What can hang from each mark:
k20: k909
k921: k20 k394
k311: k909
k909: k20 k311 k394 k431
k41: k311
k431: k41 k909
k394: k296 k909

Each row was made from one small tree. The marks that hang from a mark follow it in brackets, in the order of their numbers. Every link used is in the known rows. Write each row's tree.
Known rows:
k311{k909{k20 k394 k431{k41}}}: [ 12.5 -13.3 -19.2  15.9 -17.2  -9.2   5.3   1.3  15.3   1.7  -9.9  20.3
   8.4 -14.9 -11.9  21.2 -10.4 -27.4  12.9  29.3  -2.8  -3.5  37.6  26.3]
k431{k41}: [ -0.6  -6.9 -18.8   0.8 -36.4  -2.4   1.6  28.7   3.8  -7.0  -8.6   2.7
   4.7 -13.9  -8.3   8.2 -14.1  -9.6  -1.5   8.2  10.1  17.6  19.6  19.7]
k41{k311{k909{k20 k394{k296}}}}: [  7.3 -19.1 -17.4   3.0  -1.2 -16.1   4.3  15.9   6.9   4.9  -1.8  18.7
  12.3 -14.4  -3.8  21.2  -3.7   5.2  19.8  -4.8   6.1 -17.0  50.4  11.8]
k41{k311{k909{k394}}}: [  8.2 -23.3 -20.1  23.9 -16.6 -15.7   6.1  19.8   4.7   0.3 -10.7  13.3
   6.8 -15.0  -8.7  10.0  -7.5  -7.6  17.9  -3.6   7.3  -3.9  33.6   5.3]
k394{k296 k909{k20}}: [  0.9  -7.1 -15.2 -11.8  -6.4  -3.7   7.3  17.8   7.8  -4.0   1.4  13.3
   9.0  -9.2 -12.8  14.3  -7.4  11.4   8.3 -21.3  10.2  -1.1  48.8   9.5]
k41{k311}: [ -2.0  -8.1 -20.9   7.7 -20.2  -9.4  -1.4  31.0   4.7  -1.1  -7.6   4.6
   0.6 -11.2  -4.0   8.0 -10.0  -1.6  10.6 -10.8   3.8   9.9  23.3   1.5]
k20{k909}: [  1.4   2.7 -17.9  -2.7 -26.0   6.4   1.9  21.5   3.3  -6.2  -6.5  -1.1
   2.2  -8.9 -14.7  16.2 -15.5 -24.7   7.4 -14.1  -8.9   9.0  21.8   8.6]
k921{k20{k909{k311 k394}}}: [  5.3   9.5 -15.2  -5.5  -5.7   0.1   9.2  10.6  -3.1  -7.1  -5.1   5.4
   7.1  -6.2  -7.5  18.5 -11.2 -45.5  21.1 -38.3 -14.0   4.1  20.8  26.8]
k394{k296 k909{k311 k431{k41}}}: [  7.1  -8.8 -14.6 -20.8 -12.6  -1.8  13.3   7.9   4.7   3.6  -0.4  13.4
   1.5 -11.5 -19.3  20.9 -12.4   5.9   6.2 -12.0   8.7   3.6  55.3  32.6]
k909{k20 k394 k431{k41{k311}}}: [  5.2  -7.9 -18.3   2.3 -15.5 -12.5  -0.8  12.6  12.3   6.5  -5.2  19.2
   0.4 -10.2   2.2  20.5  -8.1 -16.6  23.6  16.7 -11.2   0.5  40.3  23.2]
k431{k41{k311} k909{k20 k394}}: [  1.7 -15.6 -21.4  -6.5 -18.3   1.1   1.2  25.5   4.8   0.7  -1.5  13.8
   8.8  -5.7   5.6  10.8 -10.1 -10.5  23.8  16.9  -6.5  -3.0  41.2  19.5]
k909{k431}: [  2.0   1.0 -20.6  12.9 -14.7   2.0   2.4  14.1  14.7  -2.5 -10.6   6.7
  -1.3 -11.6 -11.6  12.8 -15.7 -23.2   6.3  -1.8  -4.6   9.9  35.0  10.4]
k311{k909{k394{k296} k431}}: [ 13.1 -14.0 -17.1  16.0  -2.7   1.5   9.9   5.9  11.6   1.3  -7.1  16.1
   7.1 -14.6 -14.7  23.4 -13.9 -14.5  12.8  -5.5   5.5 -14.1  69.0  17.3]
k41{k311{k909{k431}}}: [ 10.3 -15.9 -22.3  20.7 -11.9  -9.1   2.1  18.0  14.9   6.3 -10.9  11.8
  -2.5 -12.7 -17.1  11.6 -10.8  -7.3   9.5   9.9  -0.8  -2.6  30.7   2.9]
k311{k909}: [  4.7 -12.4 -21.0  20.4 -22.4  -6.0   5.1  21.1   7.4  -5.5 -11.4   4.7
   8.9 -15.4 -18.1   7.7 -12.0 -11.7  -1.8   4.9  10.5   5.0  19.7   6.6]
k41{k311{k909}}: [  5.5 -18.8 -22.0  18.0 -19.6 -12.4   1.8  28.0   6.5   1.4  -9.3   8.1
   4.1 -13.4 -14.7   6.0  -8.4  -0.9   7.0   3.4  10.5   2.9  19.5   0.7]
k41{k311{k909{k20 k394}}}: [  6.2 -17.8 -20.5  17.5  -9.4 -21.7   2.9  13.8   9.1   2.8  -7.0  16.6
   9.5 -13.7  -4.5  15.4  -3.8  -7.3  21.4   5.7  -0.6  -6.8  27.8   5.9]
k394{k296 k909{k20 k311 k431}}: [  3.2   1.9 -16.5 -18.7   7.5  -8.9  10.2  -3.2  12.5   6.5   2.5  16.2
   5.5  -8.9 -15.9  25.9  -7.5   1.5  12.9 -19.1  -4.3  -2.7  53.5  22.5]
k921{k394{k296 k909}}: [  7.7 -15.9 -16.4   1.4 -13.7   9.0   7.4  32.1   3.0 -12.2 -12.2   9.1
   3.5 -13.2  -9.7   5.2  -8.3   7.6  -0.5 -21.7  15.1   4.7  52.8  10.3]
k431{k41 k909}: [  1.7 -11.4 -21.1  -4.0 -31.7  16.5   3.7  33.7   3.5  -7.7  -5.1   1.8
   7.7  -7.2  -8.1   3.1 -18.3 -16.3   1.6  16.5   4.3   9.2  32.9  21.9]

Write each row's tree:
[ -2.9   0.5 -22.4 -19.2 -18.6   0.6   3.0  14.5   4.3  -1.3  -1.1   5.0
  12.5  -7.4  -3.1  14.2 -12.0 -17.6   5.9  20.2  -6.8   7.6  20.6  32.5]
k431{k41 k909{k20 k311}}
[  5.1  -3.7 -16.3 -13.6   0.2  -2.4  13.5   3.5   8.0   3.4  -0.7  12.4
   1.9  -9.4 -19.1  20.9 -11.7   1.9   9.6 -28.9   4.1   0.5  58.8  21.7]
k394{k296 k909{k311 k431}}
[ 11.6 -10.0 -18.5  14.0 -12.4   9.4   6.5  36.9   4.8 -18.4 -16.0   9.9
   0.1  -8.6  -9.3  -9.7  -6.6 -22.5   4.1 -19.5  11.2  12.9  20.9   6.9]
k921{k20 k394{k909}}
[  0.0   8.2 -16.4  -8.1  10.4 -12.0   6.5  -8.7  10.2   6.5  -1.2  14.4
   9.7 -11.9  -0.4  35.2  -8.5 -18.9  18.6 -15.6 -13.3  -7.2  61.7  30.9]
k909{k20 k311 k394{k296} k431}
[ -2.6   0.9 -18.0 -18.9   7.0   2.4   8.4   5.7   2.5   0.7   3.0  10.1
  17.3  -7.2   3.3  23.4 -10.8 -14.2  19.5 -13.8  -7.0 -12.6  62.1  28.9]
k431{k909{k20 k311 k394{k296}}}
[ 11.2 -28.4 -15.7   2.1 -20.8  -8.7   6.8  28.3  -0.9   2.4  -3.8  15.9
   7.7 -16.3  -7.9  16.5  -8.7  11.8  12.9   2.1  19.3  -9.7  52.0  21.3]
k431{k41{k311{k909{k394{k296}}}}}
[ 14.6 -18.1 -18.3  20.4 -23.8  -4.3   8.6   7.4  11.2  -0.9 -12.7  16.0
   4.4 -16.1 -15.2  15.7 -14.4 -26.9  10.6  20.6   2.6  -0.4  43.1  25.6]
k311{k909{k394 k431{k41}}}
[ -1.4  -1.8 -16.3 -22.0  -0.5 -13.7  10.0   7.9   4.1   0.2   3.0  12.3
  11.0 -10.4 -12.4  21.4  -5.4  12.1   8.6 -28.1   4.9   1.2  42.2  20.1]
k394{k296 k909{k20 k311}}
[ 10.5  -7.5 -20.3  23.7  -4.1 -10.2   5.7  -4.5  17.8   0.9 -10.3  18.4
   8.8 -14.0 -11.7  19.9  -9.3 -30.2  17.3  14.1  -8.0  -8.5  42.3  13.3]
k311{k909{k20 k394 k431}}
[  8.0  -4.3 -22.2  17.1  -7.7  -7.8   1.4   3.8  20.9   2.3  -8.9  14.8
   6.1 -13.1 -17.3  16.7 -10.1 -22.1   5.7  22.1  -7.7  -2.4  26.7   9.4]
k311{k909{k20 k431}}
[ 10.7 -21.1 -16.2 -14.1 -16.2   2.3   7.0  27.0   7.3   7.2   0.0  18.2
  -6.1  -8.3 -16.1  12.8 -11.0  19.0  12.2  -7.6  10.3  -1.7  61.2  17.0]
k394{k296 k909{k431{k41{k311}}}}
[  1.8   2.5 -19.7  -6.1 -21.8  -7.2   4.2   8.1   7.4   1.5  -8.3   6.0
   0.9 -13.5 -10.1  21.1 -14.1 -21.0   2.8   9.2  -5.6  16.1  24.7  34.3]
k909{k311 k431{k41}}
[  1.7 -17.0 -22.2  -6.7 -29.3   9.2   0.2  40.5   2.4  -1.1  -3.0   5.3
   1.3  -6.1  -4.3   2.3 -15.1  -4.6   8.8  16.5   5.2   4.8  30.3  15.4]
k431{k41{k311} k909}
[ -0.6  -5.2 -21.8 -10.6 -25.0  10.0  -0.3  26.0   7.6  -5.3  -2.7   6.9
  10.3  -6.6  -4.7   6.1 -14.5 -16.9   4.8  24.6  -4.1   5.3  26.6  21.4]
k431{k41 k909{k20}}
[  0.7  -9.1 -17.3 -19.7 -13.8  10.8  11.4  16.7  -5.5  -2.4   0.8   7.0
  13.8  -9.1  -1.2  20.1 -15.9 -10.0  12.9  -7.8   6.4  -3.7  62.5  41.1]
k431{k41 k909{k311 k394{k296}}}
[ 10.8  -9.3 -16.9  10.4   4.5  -4.9   6.7  -1.1  16.2   3.4  -4.7  20.0
  11.0 -14.4 -11.1  26.9  -9.3 -16.4  15.4   4.0  -2.5 -17.2  63.0  18.1]
k311{k909{k20 k394{k296} k431}}
[  4.1 -14.0 -22.5  12.6 -13.3 -19.9  -1.4  20.7  11.0   4.0  -6.9  12.4
   7.5 -13.2 -10.5  10.5  -4.4  -1.1   9.6  12.9   2.8  -1.8  13.8   1.5]
k41{k311{k909{k20}}}
[  7.9  -9.1 -15.0 -16.7 -12.7   1.3   7.8  13.3  12.8   2.2   1.5  19.2
   1.8  -9.0 -17.1  19.3 -10.7   8.2   7.7   1.6   4.6  -1.2  56.4  24.6]
k394{k296 k909{k20 k431{k41}}}
[ 16.8   7.1 -15.8  -6.0  -0.1  29.3   0.0  29.0   8.7  -8.2 -11.8   9.2
  -5.1  -5.8  -8.8  14.7 -12.6 -39.0   5.6 -18.4 -13.9  -4.6  47.8  19.9]
k921{k20{k909{k431}} k394{k296}}
[  2.4   3.9 -19.0  12.4  -4.2  -7.1   3.0  -0.6  16.8  -0.7  -9.2  15.1
   5.6 -11.0  -1.4  21.8 -10.5 -32.2  20.7   0.8 -16.5  -0.2  44.6  15.9]
k909{k20 k394 k431}
[ -1.5  -2.9 -20.0 -15.0 -15.2  -1.6   7.1   5.9   0.7  -3.0  -1.4   9.9
  14.8  -8.4   3.2  18.2 -11.6 -24.0  17.0  12.9  -8.6   1.7  34.3  37.0]
k431{k41 k909{k20 k311 k394}}
[  6.8 -12.8 -16.7   8.7  -3.2  -9.8   6.9   8.0   9.0  -1.6  -3.4  16.3
  16.0 -16.1  -8.2  22.3  -7.2  -7.3  11.9  -4.7   7.5 -13.5  53.1  17.3]
k311{k909{k20 k394{k296}}}
[  8.7   0.8 -17.3  -7.7 -31.7  12.5   1.9  16.5   8.6  -1.2  -7.1   5.4
  -3.9  -8.5 -18.3  20.5 -18.8 -28.3   6.0  10.5 -14.4   8.5  28.2  23.3]
k20{k909{k431{k41}}}
[ 10.7  -9.1 -16.9  -4.9 -25.5   4.4   2.2  16.0   4.7   4.8  -6.4  12.1
  -5.4  -7.6  -8.1  24.0 -14.5 -25.7  25.2   0.7 -17.5   0.1  42.0  22.5]
k20{k909{k394 k431{k41{k311}}}}
[  7.5  -0.4 -21.3   1.1  -0.4  -8.6   6.0   0.8  12.7  -4.1 -14.1  13.8
  -0.3 -11.8  -8.6  14.5  -4.4 -22.3   9.1   1.2 -14.8   8.3  30.0  18.7]
k921{k394{k909{k20 k311 k431}}}
[  2.9  12.3 -18.7  -7.8 -12.2   0.5   5.1   0.1   7.4   3.1  -6.4   1.6
  -1.3  -8.1 -17.2  26.7 -15.9 -35.6  10.0 -10.7 -22.1   7.1  28.2  21.7]
k20{k909{k311 k431}}
[ -2.1  13.3 -20.4  -2.3  -1.4 -14.8   1.4  -4.0  15.1   4.2  -6.5   8.7
   4.7 -10.4  -6.5  25.0  -9.1 -24.7   9.3   3.2 -16.7   7.1  24.5  21.3]
k909{k20 k311 k431}
[ -2.7  -0.4 -18.9  -8.4  -7.7 -19.0   9.0   3.5   6.2  -2.5  -2.2   9.6
   9.7 -10.6 -12.7  13.8  -5.5  -4.7   9.9 -16.1  -0.5  10.5  19.6  15.5]
k394{k909{k20 k311}}
[  2.2  -9.6 -16.8 -15.5 -13.3  13.2   5.1  20.7   3.4  -3.2   1.6  12.9
  15.4  -7.6   1.8  17.2 -14.0 -10.2  15.5   5.2   2.3  -9.8  63.9  30.6]
k431{k41 k909{k20 k394{k296}}}
[ 13.2 -20.8 -17.6  14.5  -0.1  -4.4   7.3  14.1   9.8   8.3  -5.9  18.5
   2.8 -13.2 -10.9  21.9  -9.8  -1.8  20.0  -7.3   4.9 -18.1  67.0  13.0]
k41{k311{k909{k394{k296} k431}}}
[  0.9   4.7 -16.4  -5.7 -15.7  -6.1   9.3   3.9  -3.3  -3.8  -5.9   2.6
   8.1 -10.8  -7.8  27.4 -13.0 -33.6  18.1 -26.4 -12.6   5.6  29.2  23.4]
k20{k909{k311 k394}}
[  4.1  -9.8 -20.2   1.6 -25.2  -3.9  -1.5  25.7  10.5   4.6  -8.0   9.5
  -5.7 -10.7  -7.4  12.4 -12.7  -6.5  10.2  13.9  -3.7   8.9  30.9  16.4]
k909{k431{k41{k311}}}
[  5.8  -4.2 -16.7  -8.5   0.4   0.3   7.7   7.3  16.6   2.4  -0.3  17.9
   3.2  -8.3 -16.7  18.4  -9.7   2.0  11.7 -14.5   1.1  -5.3  60.3  10.6]
k394{k296 k909{k20 k431}}
